Known rows, with every way that one mark hangs from another
(j_769 j_94 j_254 j_762): -3.73  +2.07  +3.76  +1.83  +1.11  +0.68  -3.66  +1.40  -2.08  +1.19  -0.09  -2.11  +2.01  +0.43  +3.39  +1.81  +1.06  -1.54  +4.87  -2.20  +1.62  -0.10  +0.39  +3.31  +0.83
(j_769 j_94 j_254 j_289 (j_762 j_313)): -2.89  -2.18  +2.41  -1.46  -0.98  -0.20  -3.37  +1.00  +0.75  +3.09  -2.92  +0.59  +0.38  -0.92  +1.07  +1.42  -1.90  -1.60  +2.65  -4.18  +2.44  -1.56  +3.39  +2.87  +0.94
(j_94 j_769): +1.95  -0.35  +0.34  +2.58  +0.74  -0.31  +0.43  +0.17  +0.04  -1.32  +2.39  -3.80  +0.50  -0.84  -1.06  -1.38  +2.54  -0.58  -0.83  +2.24  -0.47  +1.10  +0.59  +0.06  +1.17
(j_769 j_289): +3.19  -1.17  -1.74  -2.21  +2.23  -1.88  +2.01  -0.63  +2.33  -0.10  -1.06  +0.99  +0.08  +0.66  -2.10  -2.83  +1.38  -0.23  -2.42  +0.63  +2.57  -1.04  +2.25  -1.18  -0.52
(j_254 (j_313 j_762) (j_769 j_94 j_289)): +0.53  +1.85  +0.84  -3.71  -1.33  -0.94  +1.78  -1.44  +1.02  +1.79  +0.48  +1.85  -4.05  +1.45  -3.10  +2.14  -1.90  +0.63  +0.44  +0.42  +2.38  +1.39  -0.76  -1.71  -2.50
(j_94 j_313 j_769): -0.92  -0.38  +1.53  +3.21  +1.58  +0.79  -1.40  +1.11  +1.75  -3.01  +2.28  -2.78  -1.15  -1.48  -2.86  +1.25  +0.20  +0.46  -3.02  +2.48  -1.54  +0.49  -0.90  -1.27  -0.85
(j_254 (j_313 j_762)): +0.79  +1.60  -1.78  -1.70  +1.05  -0.87  +2.13  +1.53  +0.97  +0.02  +0.87  -1.51  -0.82  +1.49  -1.30  -1.91  +1.09  +1.46  -1.34  +0.68  -1.49  +1.69  +0.50  +0.14  -0.29
(j_289 j_600 j_769): +3.13  +0.45  -3.17  +0.06  -0.38  +0.25  +3.95  -1.22  -2.18  -2.31  +1.31  +1.12  +1.74  +0.31  +1.63  -3.11  +2.14  +2.61  -1.54  +2.48  -2.59  -0.01  -1.67  -0.54  +0.66
(j_289 j_600 (j_769 (j_762 j_313))): +1.22  +0.17  -3.95  -0.51  -2.21  +0.62  +2.93  +0.96  -2.97  -0.50  +1.04  +0.64  +1.16  +0.29  +1.56  -2.64  +1.51  +2.82  -0.91  +1.18  -4.38  +0.36  -0.01  +1.39  +2.21
(j_289 j_600 (j_769 (j_94 (j_313 j_762)))): +0.10  +1.88  +1.08  -0.21  -0.53  +4.10  +1.97  -1.27  -3.46  -1.11  +0.39  +1.93  +0.36  -1.69  +1.53  -0.03  +0.18  +3.64  -0.57  +1.87  -2.24  -0.26  -2.68  +0.28  -2.24
(j_600 (j_289 j_769)): +5.12  +1.81  -4.41  +0.63  +0.06  -1.67  -0.02  -0.52  +0.92  -0.25  -2.55  -0.10  -1.29  -0.81  -1.42  -3.28  +2.42  -1.42  -3.61  -1.01  -1.33  +1.64  -0.42  -0.65  -0.21
(j_254 (j_769 j_94)): +1.05  +4.06  +0.92  -0.40  -0.36  -2.32  +0.09  -0.69  -0.25  -1.59  +2.64  +1.10  -3.60  +0.72  -2.30  +1.93  +1.75  +1.30  +1.51  +2.13  +3.09  +1.66  -2.21  -0.58  -1.50
(j_254 j_313 (j_769 (j_289 j_600) j_762)): -0.91  -0.01  -3.81  -4.09  -0.36  -1.64  +2.71  +0.25  +1.70  +0.29  +2.67  +2.31  -2.14  +2.80  -1.84  +0.64  -1.53  +0.18  -0.88  +2.14  -0.59  +0.67  +0.45  -3.27  +0.83
(j_600 (j_289 (j_769 j_254))): +3.92  +0.38  -3.42  +2.14  -0.34  -2.05  -1.28  -0.25  +1.35  -0.70  -3.19  -0.35  -0.35  -0.56  +0.09  -2.42  +0.98  -1.64  -1.98  -2.45  -1.10  +1.42  -1.37  -0.30  +0.42
(j_769 j_94 j_254 j_289): -0.39  -1.76  +3.61  -0.83  +1.46  -0.89  -1.91  -1.89  +1.84  +0.78  -2.49  +1.18  +1.16  -0.87  +0.79  +0.80  -1.12  -1.72  +1.85  -2.48  +4.64  -1.95  +0.93  +0.33  -1.01
(j_254 (j_769 j_289 j_762)): +1.19  +1.46  -1.70  -0.87  -0.49  -2.34  +1.50  +1.27  +0.19  +0.16  +1.38  +0.98  -2.03  +3.06  -2.21  +0.20  +1.11  +0.21  +0.58  +1.59  +2.06  +0.97  +0.05  -1.13  -0.22
(j_94 j_313 (j_769 j_254)): -2.32  -2.32  +2.60  +5.12  +1.07  +0.00  -2.84  +1.46  +2.38  -3.43  +1.38  -2.89  +0.06  -1.20  -1.02  +2.31  -1.54  -0.15  -0.97  +0.95  -1.41  +0.08  -2.20  -0.70  -0.22
(j_289 j_600 (j_769 j_762)): +1.04  +1.34  -2.94  +0.58  -0.52  +1.58  +3.16  +0.13  -4.16  -0.58  +1.48  +0.08  +2.60  +1.14  +2.69  -2.48  +2.48  +1.99  -0.01  +1.91  -3.66  +0.18  -0.90  +0.69  +1.52
(j_289 j_600 (j_769 j_254)): +1.57  -1.28  -1.90  +2.09  -0.81  -0.46  +2.42  -0.86  -1.61  -2.93  +0.41  +1.15  +3.05  +0.51  +3.09  -1.85  +0.32  +2.24  +0.52  +0.87  -2.44  -0.19  -2.79  -0.30  +1.24
(j_600 (j_289 (j_769 j_94 j_762))): +2.56  +3.56  -1.87  +0.36  -0.18  +0.83  -1.97  -0.69  -1.49  +2.30  -2.89  -1.04  -0.83  -1.05  +0.09  -1.48  +2.28  -2.48  -1.34  -2.20  -0.93  +1.24  +0.17  +1.12  -0.33
(j_254 j_313 (j_769 j_289 j_762)): -0.51  +1.17  -2.86  -2.76  -0.30  -3.34  +1.21  +0.08  +1.97  +0.75  +1.91  +1.02  -2.83  +3.95  -3.36  +1.56  -1.17  -1.05  -0.80  +0.79  +0.75  +0.98  +0.05  -2.69  +0.44

Rows
-0.93  -0.08  +0.89  -3.80  -0.28  +0.69  -1.27  +0.46  +0.04  +4.07  -1.75  +0.81  -1.17  -1.25  -1.19  -0.07  +0.12  -0.84  -0.02  -2.30  +2.13  -1.24  +4.70  +2.14  +0.05 | (j_769 j_94 j_289 (j_762 j_313))
-1.35  -1.80  +3.56  -2.12  +0.64  +0.10  -1.03  -1.62  +1.92  +2.21  -3.02  +0.62  +0.59  -0.38  +0.75  +1.07  -3.02  -1.31  +1.87  -3.19  +2.85  -1.13  +1.15  +0.25  -1.41 | (j_769 j_94 (j_254 (j_313 j_762)) j_289)
-0.73  -0.73  -0.24  +0.98  +0.57  -2.20  +0.08  +2.02  +2.01  -1.06  -0.24  -1.68  +1.18  +1.72  +0.89  -0.75  -0.60  +0.69  +1.24  -1.13  -0.75  +1.26  -0.75  +0.52  +0.46 | (j_769 (j_254 (j_313 j_762)))
+0.43  +0.08  -1.13  +3.30  -2.79  -2.77  -0.62  +1.34  -1.91  -0.50  -0.95  -1.77  +1.29  +2.18  +1.01  -0.20  +0.54  +0.51  +1.08  -2.57  -2.39  +0.74  -1.52  +2.77  +2.55 | (j_289 (j_769 j_254 (j_762 j_313)))
-0.93  +4.08  +1.73  -0.11  +0.38  -1.46  -1.01  -0.03  +0.87  -2.66  +2.63  +1.73  -4.67  +0.39  -3.19  +3.64  +0.28  +1.77  +0.13  +2.33  +2.42  +1.20  -3.46  -1.69  -2.88 | (j_254 (j_769 (j_94 j_313)))
-0.29  +4.11  +0.88  -1.97  -1.27  -0.95  +1.13  -0.03  -0.26  +0.44  +2.33  +0.26  -4.26  +1.44  -2.36  +2.55  -0.41  +1.61  +1.44  +1.44  +0.83  +2.78  -2.15  -0.68  -1.77 | (j_254 (j_313 j_762) (j_769 j_94))
+0.53  -0.97  +0.71  -4.69  +2.05  +2.20  +1.67  -2.32  +0.38  +1.16  -0.47  +3.20  +0.41  -2.38  +0.47  -1.40  +0.45  +0.56  -0.65  +1.15  +2.84  -2.26  +2.82  -1.09  -1.62 | (j_769 j_94 (j_289 j_600))
-1.03  -2.22  +0.15  +0.62  +1.14  -1.14  -0.81  +2.04  +0.99  +1.34  -2.05  -0.68  +2.75  +2.07  +1.63  -0.95  -0.40  -1.76  +2.04  -2.11  +1.80  -1.28  +2.08  +1.28  +1.12 | (j_769 j_254 j_289 j_762)
+0.26  -4.45  +0.88  +1.44  +0.45  -1.66  -0.48  -1.46  +3.21  -0.18  +0.05  -2.49  +1.34  -0.12  -0.76  +0.33  -2.07  -2.92  -0.89  -0.73  +0.19  -0.38  +0.97  -1.59  +1.72 | (j_94 (j_769 (j_254 j_313) j_289))
-2.92  +5.01  +1.94  +0.41  -0.10  +0.01  -1.81  +1.46  -1.08  -0.93  +2.62  +0.49  -3.78  +1.27  -2.06  +3.99  +0.74  +0.96  +1.60  +1.90  +1.57  +1.41  -2.34  -0.21  -1.86 | (j_254 (j_769 (j_94 j_313) j_762))
-2.56  -1.37  +0.99  +3.53  +0.01  -0.24  -1.97  +1.28  +0.06  +0.15  +1.96  -5.15  +2.09  +0.89  +1.27  +0.96  -0.25  -2.56  +1.55  -0.40  -2.27  +1.01  +0.52  +0.89  +3.06 | (j_94 (j_769 (j_254 j_313) j_762))
-3.53  -3.28  +2.87  +3.61  +0.87  +1.65  -2.94  +1.76  +1.79  -0.61  -0.27  -2.51  +1.01  -0.46  -0.44  +2.34  -2.68  -1.93  -0.59  -0.59  -0.81  -1.02  +0.15  -0.39  -0.08 | (j_94 j_313 (j_769 j_254 j_289 j_762))
+1.79  +2.01  +1.07  -2.08  -0.28  -2.01  +0.73  -1.77  +0.90  -0.20  +0.89  +2.56  -3.44  +0.74  -2.85  +1.54  +0.24  +0.25  +0.62  +1.36  +4.64  +0.27  -0.73  -1.79  -1.99 | (j_254 (j_769 j_94 j_289))
+0.05  -1.52  -2.65  -3.37  +1.54  +1.77  +2.68  +1.58  -0.47  +1.48  +0.02  +1.33  +2.02  +0.42  +1.37  -3.38  +1.22  +0.25  -0.47  +1.48  -0.04  -1.62  +3.88  -0.40  +0.71 | (j_769 (j_289 j_600) j_762)
-2.33  -1.52  +5.04  -0.24  +1.30  +1.78  -2.38  +0.22  +1.84  +0.60  -3.32  +1.53  -0.24  -1.58  +0.27  +2.28  -3.12  +0.44  +1.28  -2.47  +3.37  -1.74  -0.25  +0.69  -3.55 | (j_769 (j_94 (j_313 j_762)) j_254 j_289)
-1.60  +2.40  -0.07  -3.53  -0.12  -1.65  -0.19  -1.58  +0.78  +2.18  +1.63  +1.23  -3.32  +2.40  -2.96  +3.33  -1.44  -1.57  +0.51  -0.19  +2.19  +0.67  +0.02  -1.93  -0.51 | (j_254 j_313 (j_769 j_94 j_289 j_762))
-0.40  -5.69  -0.19  +0.18  +0.32  +0.04  +0.82  -1.17  +2.98  -0.59  +0.68  -0.94  +2.18  -1.23  +0.89  -0.70  -2.62  -1.64  -0.74  +0.67  -1.01  -0.93  +1.30  -2.08  +1.88 | (j_94 (j_769 (j_254 j_313) (j_289 j_600)))
-1.18  +4.19  +2.19  +2.07  +0.18  +1.37  -1.42  -1.28  -3.54  +0.25  -0.12  -1.39  -0.14  +1.07  -0.16  +2.36  +1.31  +0.07  +0.07  -0.90  -0.93  -0.01  -2.26  +1.62  -1.06 | (j_289 (j_769 (j_94 j_313) j_762))
-0.89  +1.28  +1.63  +2.66  -2.70  -1.03  -2.32  -0.42  -2.96  +0.89  -1.31  -1.38  +0.94  +0.63  +1.59  +1.69  +0.09  -0.12  +2.43  -3.37  -0.93  +0.31  -1.52  +3.69  +1.40 | (j_289 (j_769 j_94 j_254 (j_762 j_313)))
-1.68  -1.18  -0.27  -5.47  -0.35  +2.73  +0.27  +0.75  -0.43  +3.45  -0.86  +2.60  -0.27  -2.61  +0.70  -1.12  -0.44  +0.71  -0.15  -0.48  +0.77  -1.76  +5.17  +1.34  +0.48 | (j_769 j_94 (j_289 j_600) (j_762 j_313))
+0.71  -4.66  -1.15  -1.50  +1.52  -0.73  +1.68  +0.36  +2.91  -1.48  -1.15  +2.73  +2.74  -0.48  +1.97  -2.61  -1.46  +0.72  +0.26  +0.30  +1.47  -2.00  +1.30  -1.49  +0.49 | (j_769 j_254 (j_289 j_600))
-1.21  -3.91  +3.64  +3.36  -0.12  +2.47  -1.28  +1.88  +1.78  -0.75  -1.29  -1.94  +0.33  -1.56  -0.68  +1.09  -3.10  +0.53  -0.52  -0.19  -0.70  -0.39  -0.59  -0.02  -1.75 | (j_94 (j_313 j_762) (j_769 j_254 j_289))
-1.69  -4.32  +2.75  +3.36  +0.94  +0.13  -2.47  +0.28  +3.61  -2.24  -0.35  -1.39  +0.18  -1.33  -1.69  +2.02  -3.04  -1.09  -1.85  +0.08  +0.36  -1.28  -0.64  -1.80  -0.82 | (j_94 j_313 (j_769 j_254 j_289))
+0.86  -0.91  -4.01  -4.40  -0.14  -3.00  +3.37  -1.30  +3.55  -1.41  +2.49  +3.65  -3.04  +1.87  -3.25  +0.13  -2.06  +1.10  -2.20  +2.89  +0.53  +0.45  -0.50  -4.81  -0.25 | (j_254 j_313 (j_769 (j_289 j_600)))
+1.94  +1.18  -1.60  +0.48  -0.29  -1.39  -2.61  -2.03  +1.35  +0.69  -3.14  -0.04  -0.96  -1.30  -0.14  -0.21  -0.36  -2.85  -1.58  -3.40  -0.59  +1.01  -1.28  -0.48  -0.11 | (j_600 (j_289 (j_769 j_94 (j_254 j_313))))
+1.26  -4.20  +1.49  +2.72  +0.22  -1.07  -0.46  -0.45  +1.88  -0.37  -0.28  -2.39  +1.81  -0.80  -0.03  -0.72  -0.59  -1.95  +0.05  -0.07  +1.27  -0.60  +0.91  -0.31  +1.20 | (j_94 (j_769 j_254 j_289))
-1.71  +0.74  +1.15  +1.63  -1.08  +2.44  +0.31  -1.13  -4.32  +0.28  +0.18  +0.39  +3.45  -0.09  +5.17  +0.27  +0.31  +0.85  +3.25  -0.52  -1.77  -0.64  -1.86  +2.10  +1.02 | (j_289 j_600 (j_769 j_94 j_254 j_762))
+0.24  -0.08  +1.10  +1.16  -0.80  +1.06  +1.03  -2.49  -2.74  -1.55  +0.16  +1.50  +2.53  -0.90  +3.73  -0.11  -0.02  +1.56  +1.91  +0.11  -0.85  -0.80  -2.62  +0.63  +0.18 | (j_289 j_600 (j_769 j_94 j_254))
+1.59  +1.71  -0.31  -0.63  -0.36  +1.76  +2.51  -2.92  -3.46  -0.93  +0.91  +1.55  +1.33  -1.08  +2.06  -1.02  +1.56  +2.00  -0.04  +1.63  -1.18  -0.51  -1.59  +0.09  -0.21 | (j_289 j_600 (j_769 j_94))
+0.64  -0.65  -3.82  -3.03  -2.45  -1.60  +2.49  +2.42  +0.86  -0.14  +1.74  +3.11  -2.87  +0.95  -1.81  -0.54  -0.39  +2.28  -0.28  +2.41  +0.17  +0.68  +1.40  -1.03  +0.63 | (j_254 (j_769 (j_289 j_600) (j_762 j_313)))
+0.57  +1.37  -0.22  +4.50  -1.04  -1.87  -0.30  +0.14  -2.93  -0.64  -0.46  -2.29  +2.82  +3.01  +1.86  -0.22  +1.45  -0.40  +1.84  -1.85  -1.52  +0.63  -2.42  +2.26  +1.80 | (j_289 (j_769 j_254 j_762))
+2.16  -3.67  -0.91  -0.37  +0.66  +1.47  +2.36  -0.79  +0.83  -0.34  +1.33  -0.83  +1.43  -2.02  -0.23  -2.50  +0.45  -0.29  -1.97  +2.71  -0.19  -0.78  +2.31  -1.60  +0.86 | (j_94 (j_769 (j_289 j_600)))
+0.72  -5.40  +0.48  +1.30  +0.20  +0.66  +0.98  -0.37  +1.57  -0.82  +0.42  -0.83  +2.65  -1.87  +1.48  -1.59  -1.29  -0.80  +0.13  +1.26  +0.02  -0.91  +1.21  -1.03  +1.47 | (j_94 (j_769 j_254 (j_289 j_600)))
-2.09  +2.81  +1.00  -1.66  -0.42  +0.51  -2.16  +1.93  -1.49  +2.12  +0.51  -1.13  -1.41  -1.14  -0.29  +0.46  +2.03  +0.29  +1.16  -1.04  +0.21  +0.39  +2.91  +3.60  +0.94 | (j_769 j_94 (j_762 j_313))
-0.78  -3.80  +0.39  -0.02  +1.43  +2.74  +0.51  -0.03  +2.67  -2.06  +1.03  +0.22  -0.46  -2.70  -1.93  -0.02  -1.92  +0.72  -3.90  +2.99  -1.26  -1.56  +0.74  -2.94  -1.03 | (j_94 j_313 (j_769 (j_289 j_600)))
+0.57  +0.66  -2.77  -2.26  -0.58  -0.54  +2.79  +1.54  -0.16  -0.18  +2.07  +2.50  -1.51  +1.90  -0.71  -0.62  +0.63  +1.25  +0.67  +2.91  +1.04  +0.35  +0.46  -1.56  -0.04 | (j_254 (j_769 (j_289 j_600) j_762))
-1.92  +2.48  +0.75  -0.03  -0.03  +4.05  +0.58  -0.88  -4.20  -0.31  +0.95  +0.92  +1.11  -0.82  +2.32  +0.87  +0.52  +1.94  -0.04  +1.27  -2.87  -0.72  -1.67  +0.65  -0.83 | (j_289 j_600 (j_769 (j_94 j_313) j_762))
+2.79  +3.07  -0.80  +0.53  -0.29  +1.93  -1.43  -0.35  -0.42  +0.91  -3.48  +0.21  -2.22  -2.30  -1.03  -1.00  +0.85  -0.53  -2.59  -1.73  -1.18  +1.57  -1.37  +0.39  -2.69 | (j_600 (j_289 (j_769 (j_94 (j_313 j_762)))))
+3.61  +1.51  -5.04  +0.31  -1.50  -1.21  -0.91  +1.32  +0.22  +1.27  -2.77  -0.59  -1.62  -0.80  -1.15  -2.88  +1.98  -1.32  -3.03  -1.91  -2.69  +1.83  +1.05  +1.02  +1.12 | (j_600 (j_289 (j_769 (j_762 j_313))))
+0.77  -1.52  +0.34  +1.24  +0.50  +1.24  +0.39  +0.51  -0.56  +1.76  +0.68  -3.52  +1.42  +0.04  -0.55  -1.25  +1.27  -2.27  -0.53  +0.89  +0.04  -0.17  +3.02  +0.52  +1.50 | (j_94 (j_769 j_289 j_762))
-2.60  +0.64  +2.68  -0.25  +1.50  -1.98  -2.76  -1.58  +1.77  -0.64  +0.14  -0.73  +0.33  +0.12  +0.77  +2.29  -1.05  -1.43  +2.03  -1.96  +1.53  -0.16  -0.73  +0.29  +0.19 | (j_769 j_94 (j_254 j_313))
-3.94  +0.54  +2.49  +0.75  -1.03  -0.49  -3.88  +2.42  -0.77  +1.48  -0.56  -1.27  +0.27  -0.79  +2.02  +1.85  +0.02  -0.22  +3.73  -3.15  +0.50  +0.07  +1.63  +4.16  +1.56 | (j_769 j_94 j_254 (j_762 j_313))
-3.87  +0.04  +1.90  -3.79  +2.49  +4.82  -0.74  +0.23  -0.46  +1.93  -0.56  +2.49  +0.18  -1.86  +0.77  +1.16  -1.19  +0.29  -0.55  +0.68  +1.04  -2.79  +2.74  -0.43  -2.16 | (j_769 (j_94 j_313) (j_289 j_600) j_762)
+3.58  +2.70  -4.18  +0.93  -0.25  -0.45  -0.62  +0.68  -0.46  +1.18  -2.43  -1.21  -0.67  -0.06  -0.35  -2.98  +2.59  -2.13  -2.46  -1.44  -2.01  +1.67  +0.21  +0.56  +0.47 | (j_600 (j_289 (j_769 j_762)))
-0.26  -0.39  -1.70  +2.41  -1.13  +0.89  +1.68  +0.72  -3.46  -1.11  +0.50  -0.02  +3.99  +1.34  +4.43  -1.53  +0.55  +1.46  +2.03  +0.30  -3.35  -0.18  -1.88  +1.24  +2.08 | (j_289 j_600 (j_769 j_254 j_762))
+1.07  +3.57  +2.68  +1.77  -0.54  +1.40  +0.03  -1.61  -3.04  -0.40  -0.91  -0.43  -0.72  -0.06  -0.83  +1.38  +0.80  +1.77  -0.56  -0.44  -0.52  +0.33  -3.15  +1.45  -2.71 | (j_289 (j_769 (j_94 (j_313 j_762))))
